Known rows, with every way that one mark hangs from another:
J_481(J_246 J_848(J_754 J_974)): [ -1   8   2 -21  -7   0 -22  16  16 -56  17 -24  11 -31  40  25   6 -26
  48   7   2 -12  -4  44  32  10 -20   0  28 -23 -47   8  -9  32   5  -9
 -28  22 -56 -77 -11]
J_477(J_774): [  9 -12 -32  21 -10 -27  27 -10  -6  11  -5   1  -9 -17  14 -16   4  22
 -35  11   0   5 -10  26  -9  29   8 -15 -22   2  38   1 -12  44  -8   6
  16   3  64  12   0]
J_974(J_820(J_246) J_848(J_754(J_750))): [-40 -42  28 -51  41   1  14   4  44  13  -9 -81 -23  31  12   7   2  31
 -25  29  -2  -4  -1  27  20   5 -22  52   9 -24 -17  -1 -18  20 -20  11
  -4  -2  -9   9 -20]
J_534(J_774(J_19)): [ 16 -15 -11  13 -25 -26  20  -4  -8  11  16 -16   2  -7 -37  18 -13  24
 -23 -31 -12  29  19  -2  11  19  11  -3 -32  -3  27   0 -13  28  -5  -6
  16  19  32 -49   6]
J_534(J_774(J_246(J_481 J_820))): [ 19  25 -15 -13 -36  -7   7 -19 -19  20  -7  20  -1  17 -11 -17  23 -30
   7   2  -6 -21  10  -1  -1  12 -21  -3   6  16   5  12  -5   6 -10 -35
 -14  -3   8   2  -4]
J_774(J_246(J_481 J_750) J_477 J_534): [ 14  29  13  -5  14  42 -34  -8 -51 -10 -38  53   7   5 -21 -26 -10 -37
  10  -7 -14  17   7 -38 -29 -17 -16 -12   7  21  -8  10  24 -36  13  -3
  -3 -37 -28  45   6]
J_848(J_481 J_754(J_750)): [  3 -21  22 -10  45   0 -22  21  13  -8  39 -20 -34  -5 -34  -6  13  12
  28 -15   1  25 -11   6   3  23  -7   2   8   1 -26   2 -17  35 -19  23
   6  -3  14 -21 -21]
J_754(J_750 J_848(J_974)): [-29 -42   1 -13  18  12   9  12   6 -13  51 -64 -33 -14  36  -2  -8  22
  -2  33  40  25  -1  -3  31 -24  10  24  -2 -26   8   5 -11  20   6   9
   9   5 -12   5   3]
J_774(J_19 J_246(J_820)): [-15   8   9   5 -10  22  21   3   8  37  -6  20   9  10   5   3 -21   3
  16   6  -2 -23   2 -17  21 -19  10  -2 -28   9  15   1  -5 -28   8  -7
 -14  57  11  -1   8]
J_19(J_774(J_477)): [ 26   7   9  25   2 -36  12  -7 -23  -7   5  42  22 -14  12  16   4  13
 -20  29 -16  51  -4   9 -30  22  13 -27 -40   5  23 -31   2  19   5   0
  30  29  28  24  -1]
J_534(J_774(J_19 J_246(J_750))): [ 24 -10   4  -9  -2  11  -6   0 -11  13  17  20   5  -6 -21   5 -24  23
  -2 -12  -1  21  11 -16  -7  -2  -3   9  -2  17  24  11   8 -41  -8   7
   3  -2  12 -25  -4]
J_246(J_774(J_534) J_820): [-29  -8 -21  13 -23 -11  19 -16  15  45  -9 -12   8   2 -20  -6  22   7
 -27 -25   2 -43   5   7  -7  14  45 -13   3   8  11 -23   7  16  -4  -2
   9 -12  31  20  37]
J_481(J_246): [ 17 -13 -37   9  -1  -5  18   3   0  -5 -14  19   8   9   6   7 -11 -24
  14   0   5 -10 -19  18  17   1   7   1 -36  -2   6  -5 -15 -15   1  19
  14  19  -3 -27 -10]
J_481(J_246 J_848(J_754)): [  2   0 -20 -11   9  -5 -10  21  11 -39   4 -16  14 -26  -4   6  -1 -36
  33  -7   9 -18  -4  52  25  15 -16 -21   9 -10 -40  -2   0  24  -3 -19
  -5  24 -19 -66 -11]
J_534(J_774(J_19 J_246 J_477)): [ 37   8  45  -8 -48   0  -7  -5 -20   0  -1  37  28 -14  -6  24 -28  -9
  -4   4 -24  41  27 -30 -13   8 -19 -19 -23  10  16   0   6  -7  19 -11
   8  26   2 -28  10]
J_754(J_750 J_848(J_481 J_974(J_820))): [-53 -40  40 -14  15  22  10  25  23 -17  58 -89 -22   7  46 -17  13  17
  12  42  40   8  -4 -29  29 -23 -24  40  18 -54 -19  -5 -22   6  -3  12
  -6  -7 -28   2   7]
J_774(J_246): [  7  -6 -10  -9  -4  -1  16 -10 -14  21 -16  24  12   2  17 -26 -28  -8
   1  19   9 -10   5   0   2  -5  -1 -18 -40 -12  26  15 -18 -19   7  18
  -3  -4  -8 -10  -6]
J_848(J_481(J_246(J_750 J_774)) J_754): [ 16 -10  -5  -2  24 -11 -35  17  25 -15  32  30   5   9 -30  25  30 -13
  43 -35  24   5 -19  32  -9  44   2  16  34  29 -35   5  10  -2 -32   9
  -5 -37   0 -36 -23]
J_774(J_246(J_481(J_848)) J_477 J_534): [  1  39  16  -7 -34  29 -30   4 -38 -39 -27   2   9 -26 -16 -36 -12 -84
  -1  -3 -12 -13  15 -30 -15 -19 -35 -46  22   7 -24   4  32   0  18 -40
 -10 -13 -37  21   6]
J_246(J_750 J_820): [-17   0 -39  12  52   8  31   1  -3  27 -26  15  -5  20 -15  -9  31  60
   7   5   2 -25 -20   3  -6  -1  46  15 -20   5  17  -6  -4 -43  -8  11
   9   4  28 -11   6]
J_246(J_481 J_750): [  6   8 -56  19  46  -1   9   2 -34   2 -14   4 -27  24 -44 -15  19   5
  11  -8  -5  19 -18   2 -10   1  17  13  -7   4  12  13  -3  -7 -13  -3
   7 -38   9  -1 -13]
J_974(J_848): [-21 -11 -26  10  24 -23  32   7  -7   9 -15 -45 -19  14  -6 -20   4   1
 -15  15  -9   9  -7  10  16   2   4   4 -28  -1  13  12 -11   2  -4  -2
  19  -4   5 -16 -10]
J_820(J_246 J_974): [ 26  12 -36  -2 -12 -35  17 -23  30  10 -25 -12   0  20  46  26 -19  61
 -39   1  10 -31   1  12  22 -18  14  20 -28 -36  37  14 -33   5  23  26
  15  13  -5  10 -18]
J_534(J_774(J_19 J_246)): [ 22  -9  12  -7 -42  -6   5 -13  -6  17  13  12  16 -11 -12  -1 -30  -5
  -7  -8  -4  12  21 -12   7   0 -13 -13 -20   5  25   7 -10  -5  -1  -6
  -2  15  11 -28  -1]
J_534(J_774(J_19 J_477)): [ 35  -2  26  12 -37 -18   4   0 -28 -10   2  12   8 -14 -31  39  -7  20
 -12 -14 -29  52  18 -19 -10  26   3 -11 -28   6  22 -17  -2  17  10 -14
  18  31  24 -52  10]
J_19(J_774(J_534)): [ -4  -4 -16  29   2 -21  19 -11  -1  13   9  -5  12 -20  -6 -24 -13   2
 -38 -23  -9  21  -1  14 -11   8   8 -38 -21   0  22 -24 -12  21   2   7
  32  13  17  48  21]
J_974(J_848(J_481(J_246(J_750)))): [-12   1 -24  12  46  11  -4  34   7 -15  -9  -8 -23  28  -7  -9  12 -16
  32 -13  13   5 -32  -5  12  -5 -20  32  10  25 -27  21  12 -53 -30   8
   1  -5 -33 -20 -33]
J_774(J_19 J_246 J_477 J_534): [  4   9  49   7 -29  35 -20  -2 -21   6 -19  36  27 -15 -12   2 -50 -30
   0  -9 -26  25  18 -49  -7 -19 -13 -34 -26  12   2  -8  16 -21  35   7
  -4  28 -14  18  23]
J_754(J_848): [-21 -15 -39  12  14 -12  34  11 -13  -3  11 -49  11  -1   1 -24 -12  12
 -16  11  39  13   2  16  25  -4  13 -20 -29 -21  28   4  -7   6   9 -13
  23  -2   9 -17   8]
J_246(J_750): [  4 -10 -44  14  44  -2  25   5 -19  10 -19   5 -10  11 -22 -14   8  45
  -2   3   6   6 -18   6  -5   1  33   1 -22  -9  33   7  -9 -27  -7  28
  18 -23  19 -18  -3]
J_481(J_848(J_974(J_820(J_246(J_750))))): [-22   4 -11 -31  11   9  22   0  20 -20 -25 -67  11   8  53   9  11  63
 -29  29  18 -46  -4   7   9 -22  -6  59  28 -61  -5   5 -18 -24   1  11
 -19 -17 -49 -39  -6]
J_19(J_774(J_246(J_481) J_477 J_534)): [ 23  34  25  12 -25   7 -21 -17 -41 -13   3  56  23 -21   5 -16 -14 -74
 -11   3 -22  40  13 -14 -34  -6 -35 -42   6  27   2 -14  20  19  10 -27
   2   3 -13  86   7]
J_534(J_774(J_246(J_481 J_750) J_477)): [ 46  22   9 -19  -7   7 -27 -11 -52 -16 -17  57   7   7 -24  -1  12 -20
  10  11 -11  37  12 -14 -37  12 -23   8  16  23   5  12  18 -24  -3 -20
  -1 -40  -9  -3 -10]
J_774(J_246(J_750 J_820)): [-15   4 -20 -14  34  23  13  -9   2  33 -27  43   3  17   8 -27   6  32
  23  22   9 -34 -10   4  -4 -10  30   9  -8  12  11   5   1 -70  -3  16
  -8   4   6   7   3]

Rows:
[  5  -6   6  10 -38 -15  -3  -8 -21   4 -16  14  19  -7 -19  11   6  -8
 -28 -15  -5  13   6  -9 -39  22  33 -31  -7   0  13 -17  14  17  15   3
  25 -35   9  11  27]	J_246(J_774(J_477 J_534))
[-11 -12 -36  12  24 -15  27  -3  12  32  -8  15  -7  17 -20   6  43  45
  -3   5  20 -29 -17  21 -21  19  67  14   3   6  24  -8  13 -20 -16   5
  11 -22  43  -3  15]	J_246(J_750 J_774 J_820)
[ -8  15  -1  -6  57  25 -18  21  16  -6   2  38   4  21 -25  13  41  12
  73 -29   1 -19 -24  21   7  17  -8  16  26  31 -46   2   3 -31 -31   1
 -23  23  -6 -35 -16]	J_848(J_481(J_246(J_750 J_820)) J_754)
[-36  32  22  15  39 -30   1  10  50   2   8 -43 -16  22  10   0  41  29
  31  -1 -23 -12   1  14  31  -6 -15  -2  20  -5 -43  13  -8  20  -3  -7
 -16  22  -1 -10 -23]	J_246(J_820(J_974(J_848(J_481 J_754))))
[ 21 -12 -20  15   7 -13 -15  21  16 -10  17  27   0  12 -18  16  25 -12
  21 -16  38 -12 -31  12 -11  18  14  22  17  21 -11   4   8 -35 -30  14
   4 -35   0 -24 -17]	J_848(J_481(J_246(J_750 J_774)))
[ 14   4  25  16 -48  -2 -28  12  -3 -21   3  44  25  -5 -15  22   5 -57
   9 -38   6   0  -9 -19 -28  19  -7 -16  12  29 -28 -18  14  -6   4   2
  11 -15 -21   2   7]	J_848(J_481(J_246(J_774(J_477 J_534))))
[  3   3   7   4 -12  -1   4 -16  -2  17   3  19  26 -25  18 -36 -35 -24
 -28  -3   2   5  11   6  -9  -6 -16 -39  -7   8  16 -14  -9  -8   5  15
   8   6  -3  68   6]	J_19(J_774(J_246 J_534))
[ 39  32  11 -16 -54  -6 -19   1 -40 -45 -15  10   7 -24 -10 -11   7 -59
  -3  17 -10   9  23  -7 -21  11 -45 -24  26   1 -14  11  18  13   6 -52
  -7 -16 -17 -29  -6]	J_534(J_774(J_246(J_481(J_848)) J_477))
[  1  10 -17  -8 -21  -1   0  19   6 -50   3 -26   2 -24  53  11  -5 -25
  19  14  10 -25 -14  20  29 -12  -5  10   8 -20 -23   5  -9   4   7  -3
 -11  29 -49 -63  -6]	J_481(J_246 J_848(J_974))
[  4  13  -5   2 -38  11 -17 -23 -22  13  -6  11  -6 -11   9 -45 -20 -64
 -23 -14  -9  -8  11  -3 -11  -1 -36 -28  15  24  13  11   5  36   6 -12
  -9 -21  23  76   7]	J_477(J_774(J_246(J_481) J_534))
[-14 -19  -6  32 -33 -12   4  -5   8  24  16 -23   1 -13 -43   7 -20  -9
 -30 -42   0   5  13 -16  -3   2  35 -21  -7  10  16 -12   7  28   1   1
  18  -8  24   6  32]	J_246(J_774(J_19 J_534))
[-21  18  53   0 -29  46 -12  -2 -13  24 -20  42  25  -5  -2   8 -29 -12
   8 -10 -26  -6  15 -53  -2 -27  -5 -23 -19  23  -3 -19  22 -34  25  -6
 -14  57  -9  25  37]	J_774(J_19 J_246(J_820) J_477 J_534)
[ 14 -11 -13 -10  15   5   2 -12  -7  16  -8  39   2 -14  35 -30  -8  21
 -17  26   8  -1 -11  20 -17   6   0  -2  -3  17  34  10   5 -20  -6  24
   0 -17  41  39  -4]	J_477(J_774(J_246(J_750)))
[-11  -9   0  -8   6  24 -10 -14  -1  25 -22  26   4 -24  15 -41 -23   7
 -23 -10   6 -14   0   6 -23  -7 -11 -20  18  23  25   7  11 -28   2  30
   4 -28  29  65  18]	J_477(J_774(J_246(J_750) J_534))
[  4  -8  30  28 -46  -5  -9  -1 -11   4  10   7  11 -14 -36  30 -13 -13
 -22 -37 -16  31  16 -26 -19   9  34 -31  -9  12  11 -21  18  26  16 -10
  18   3  18   4  35]	J_246(J_774(J_19 J_477 J_534))
[ -5   6  26  28 -14  16   0   3 -23  -1 -16  11  14  -9 -33  11 -25  -3
 -10 -30 -26  35  13 -45   0  -8   6 -31 -32   9   9 -22  12  10  28   5
  16  33   1  -1  32]	J_774(J_19 J_477 J_534)
[-31 -26  64 -28  28   7 -10  20  32 -13  40 -46 -24  10  22   1  30  22
  38  24  -8  12  -6  -6  12  11 -26  33  22 -44 -49  -7 -30  42 -15  36
 -23 -19 -18 -23 -10]	J_848(J_481 J_754(J_750) J_974(J_820))
[-19   4  -3   1  34 -44   8  -7  36 -10   1 -45 -16   7  20   7  10  28
   7  10 -20  13   9  39  35  -4  -2 -11  -7 -26 -12  18  -8  34  12   9
   3  -1   0 -10 -18]	J_820(J_974(J_848(J_754)))
[ 19  -8 -29  40 -30 -29   7   3 -15  13  35 -13 -27  12 -52  23   8 -37
 -14 -24  -5  21   6  -7   8  14  28  -2  -4  15   7   3  10  62 -10 -41
  -5 -14  27  -9   3]	J_246(J_481 J_774(J_19))
[ 14  32   5  -6  20  31 -12  -1 -36   0 -33  71   4  29  -6  -2  28 -13
  34  31  -9  -2  -6 -23 -25 -13   4   8   6  26  -6   6  23 -47   1 -20
 -21  -3  -4  29  -8]	J_774(J_246(J_481 J_750 J_820) J_477)
[ 26  26 -61   9  15 -14  -5   1  20 -33 -14 -45 -32   9   7  10  11  33
 -29 -11  18 -43 -11  12  16 -33  -3  30  38 -22   3  21   9  -2  -1 -17
  -8 -17 -23  12 -31]	J_820(J_246(J_481(J_848) J_750) J_974)
[ -8 -14 -41   4  12  -4  11   6  25  11   0  35   2  23  -3  28  34  11
  21  -5  26 -44 -23  29  -8  12  56  27  13  28   1 -11  13 -40 -25   4
  -2   1  17  -8   6]	J_481(J_246(J_750 J_774 J_820))
[ -5 -33   0 -30  28  14 -19  25  35 -45  25 -29 -24 -38  -6   8  -6 -36
  38  -5  17 -14 -16  51  26   1  -4  -5  33   1 -47 -11   7  19 -17  -6
   2  30 -10 -37 -10]	J_481(J_246 J_848(J_754(J_750)))
[-53 -35  53 -21  57   2   3  22  42  -3  26 -80 -36  21 -13 -19  29  -2
  21  26 -14  18  -9   4  12  10 -38  28  19 -23 -51  -7 -15  19 -25   8
  -1 -12  -3  -2 -18]	J_974(J_820 J_848(J_481 J_754(J_750)))
[ -7  23  -8  -2 -11  -6  22 -19  41  23 -17  25   4  12  59  -7  -4  24
   7  33   5 -54   3   2  24 -39  12  -8 -15 -23  16   6 -13 -32  22  22
 -14  29   2  26   0]	J_774(J_246(J_820(J_974)))
[ -7  -6 -16 -14  24  39  -4  -7 -11  19 -30  21  15  -7 -11 -39 -28  12
   1 -11   6 -16  -8 -12 -14 -20   5 -15  -6   0  16   9   2 -64   8  42
   4 -35 -14  26  13]	J_774(J_246(J_750) J_534)
[  1 -11  39 -21  32   3 -31  19  14 -20  52 -25 -41  -7   8   9  22  22
  37  -2  -3  27 -10  -9   5  16 -18  20  17 -13 -39  17 -23  50 -20  24
 -14 -12 -16 -30 -18]	J_848(J_481 J_754(J_750) J_974)
[ 19   7  31   2  15  32 -17   8 -24  -2 -12  64   6  -1  -8  18 -27  12
  21  17 -12  41  -1 -39 -17 -13   6  -3 -23  13  10   6  21 -53  14  10
  -5  23  -3 -10   0]	J_774(J_19 J_246(J_750) J_477)
[ 11  -4 -30  -2 -41 -41  26 -19   4  23 -15 -32   8  43   1  12  22 -18
 -53   7  13 -29   4   8  -8  16   3  46   9 -23  15   0 -11  46 -13 -24
  -9 -47   4  11 -10]	J_974(J_820(J_246(J_481 J_774)))
[ -9  14  15  19 -15   3  11 -15  45  27   2  18   0   9  41  16 -21  21
  17  12  -8 -36   8 -17  42 -47  13  -3 -17 -14   5   7  -9 -26  20  10
 -19  66   7  22   9]	J_774(J_19 J_246(J_820(J_974)))
[ -6 -26  18 -43  16  18 -29  26  30 -57  45 -37 -27 -40  38  20   2 -25
  50  14  11 -13 -11  38  28  -7 -13  18  49 -17 -56  -1  -5  30  -9   3
 -22  26 -36 -49 -10]	J_481(J_246 J_848(J_754(J_750) J_974))
[ 29   8 -46   1  28 -19   7 -19  32   2 -26  -6 -11  20  29  21 -12  88
 -35   1  17 -18 -12   6   8 -24  24  35 -11 -25  40  12 -18 -31   4  46
  13 -10   1   9 -17]	J_820(J_246(J_750) J_974)
[ 10  26  32  12 -38  38 -33   4 -42  -5  -6  37   9  -1 -31   1 -37 -67
   9 -16 -30  30  21 -61  -5 -29 -29 -24  -8  19  -9   1  23   6  25 -23
 -18  15 -20  36  16]	J_774(J_19 J_246(J_481) J_477 J_534)
[ -9   0  -2 -28 -17  -5  29 -19  11  11 -28 -37  17  28  65  18   1  48
 -34  36   2 -30   9  -6  14  -3 -15  57 -18 -57  12   2 -45  13  15  21
 -11 -10 -33 -27  -6]	J_848(J_974(J_820(J_246)))
[-26 -26  14  -6  16  16  -9  31   7 -23  66 -63 -36  -8  30 -15   0  17
  15  19  45  22  -8 -28  30 -18 -11  23  23 -19 -15  10  -9  17  -5   3
   3   1 -30  -4  -4]	J_754(J_750 J_848(J_481 J_974))
[ 33  10  31   3 -16 -18   1 -15 -23  -8   6  71  33 -18  38   0 -17 -19
 -11  44  -1  36  -1   3 -28  12 -12 -30 -28   7  17 -13   1  -6  15   3
  13  25   8  41  -5]	J_19(J_774(J_246 J_477))
[-10 -13   6  35 -20   5   9  -6   3  16  10 -22  -8 -27 -11  -5 -29   7
 -44 -39 -15  15   7 -11   1   2  -2 -30  -4  16  20 -19   5  42   5  -3
   5  31  51  34  34]	J_477(J_774(J_19 J_534))
[-46   6  29   2  37 -18  18  13  20  -2   0 -63   6  28  -9 -24  32  -3
  15  11 -23   8   6  14  22  24 -43  14  -2 -29 -38   3 -16  19 -13  -5
  -6 -21 -12 -34 -18]	J_974(J_820 J_848(J_481 J_754))
[  0   6  15 -10 -39   5  13  -8   6  36   4  17  13   2  -7   5 -10   7
  -5  -8  -6 -17  19 -16  13  -1  -5   1  -7  15  11  -2  -7 -13   0 -19
  -9  49  17 -24  14]	J_534(J_774(J_19 J_246(J_820)))
[  6  13  30 -13 -24  27 -11 -11 -29   0 -41  40  33 -12   8 -23 -34 -23
  -2   5 -14   7  14 -29 -20 -13 -11 -36 -27   3   9  -4   1 -27  30  18
  12  -6 -23  20  14]	J_774(J_246 J_477 J_534)
[ 40   1  21 -25  -6  -2 -16 -12 -31 -11 -23  61  27  -8   3   4   0  21
  -1  22  -4  33   7  -6 -39  16 -10  -9  -5  14  22   7  10 -55   0  13
  15 -27   1 -18  -4]	J_534(J_774(J_246(J_750) J_477))
[-23   2 -18  26 -27 -31  15 -26  48  26  -4 -21   1   6  18  10  19  30
 -23 -23   5 -55   6  10   6 -15  53 -17  12 -13  11 -12  -6  11  16  17
   9 -12  26  42  36]	J_246(J_774(J_534) J_820(J_974))
[ -3 -30  17 -33  37   0 -19   1  13  -8  38 -24 -35 -14  23  17   9  30
  26  16  -6  32  -2  17   6   5   9  17   5 -23 -17   9 -27  54  -7  29
 -12  -9  -1 -24  -3]	J_848(J_754(J_750) J_974)
[  3 -14 -29 -15  16 -12 -21  20  25 -40  25  -6   9 -23 -18  22  28 -16
  31 -11  25 -20 -13  70  -3  28  23  -2  49   9 -33  -1  24   3 -25 -19
 -12 -25  -8 -54 -10]	J_481(J_246(J_750 J_774) J_848(J_754))
[-25  12 -24  -5   3 -17  37  -4  -2  13 -40 -74 -15  56   5  -6   9 -15
 -46  23 -10 -19   3   3  22  -3 -38  56   4 -19   3   7 -12  19 -12 -29
  -8 -15 -23  15 -29]	J_974(J_820(J_246(J_481)) J_848)
[ -2   9 -17   2   1  28 -23 -16 -24   9  -9  19 -15 -12  -6 -41  -4 -35
 -14 -18  -1  -6  -4   0 -24  -8 -25  -9  31  34  10   8  19   1 -12  -4
 -12 -36  20  90   5]	J_477(J_774(J_246(J_481 J_750) J_534))
[ 16  17   9  38 -33 -13   0   6 -21  11  20  27 -11  19 -42  51  38 -28
   2  -9 -19  15   4 -21 -15  14  29   7   0  30 -10 -15  26  44  -6 -59
 -12  26  39   6  13]	J_246(J_481 J_774(J_19 J_477) J_820)
[-17  24  33 -12 -20  35  -4 -17 -18  16 -45  48  34  -2  19 -13  -7 -16
   5   8 -20 -29   8 -32 -15 -15   1 -32 -16  11   0 -15   4 -43  24   4
  -3  23 -10  34  26]	J_774(J_246(J_820) J_477 J_534)
[ -6 -26 -16  20  -3  21 -13  10  13   9  22  10   2  -4 -39  25 -19 -18
   7 -52  16  -3  -7  -5   2  -6  32   8  18  29  -8 -16  28 -26 -10   7
   1  -1   4  10  19]	J_481(J_246(J_750 J_774(J_19 J_534)))
[  2  14  -7 -16  24 -39   1 -15  39   1 -15 -54 -12  17  35  28  -6  49
 -24   4 -10  -6  11  34  33 -10 -25  23   8 -17  -1  23 -21  30  11   3
  -2   2 -19  -6 -37]	J_820(J_246 J_974(J_848(J_754)))
[  7  -2 -59  21  10 -24  -1  14  -7 -18  18 -36 -34 -10 -48 -10  34 -19
 -12  -7  22 -18  -7  27 -12  14  33   2  39   3  -3   6  27  19 -25 -38
   0 -59  10 -14  -6]	J_246(J_481(J_848) J_750 J_774)
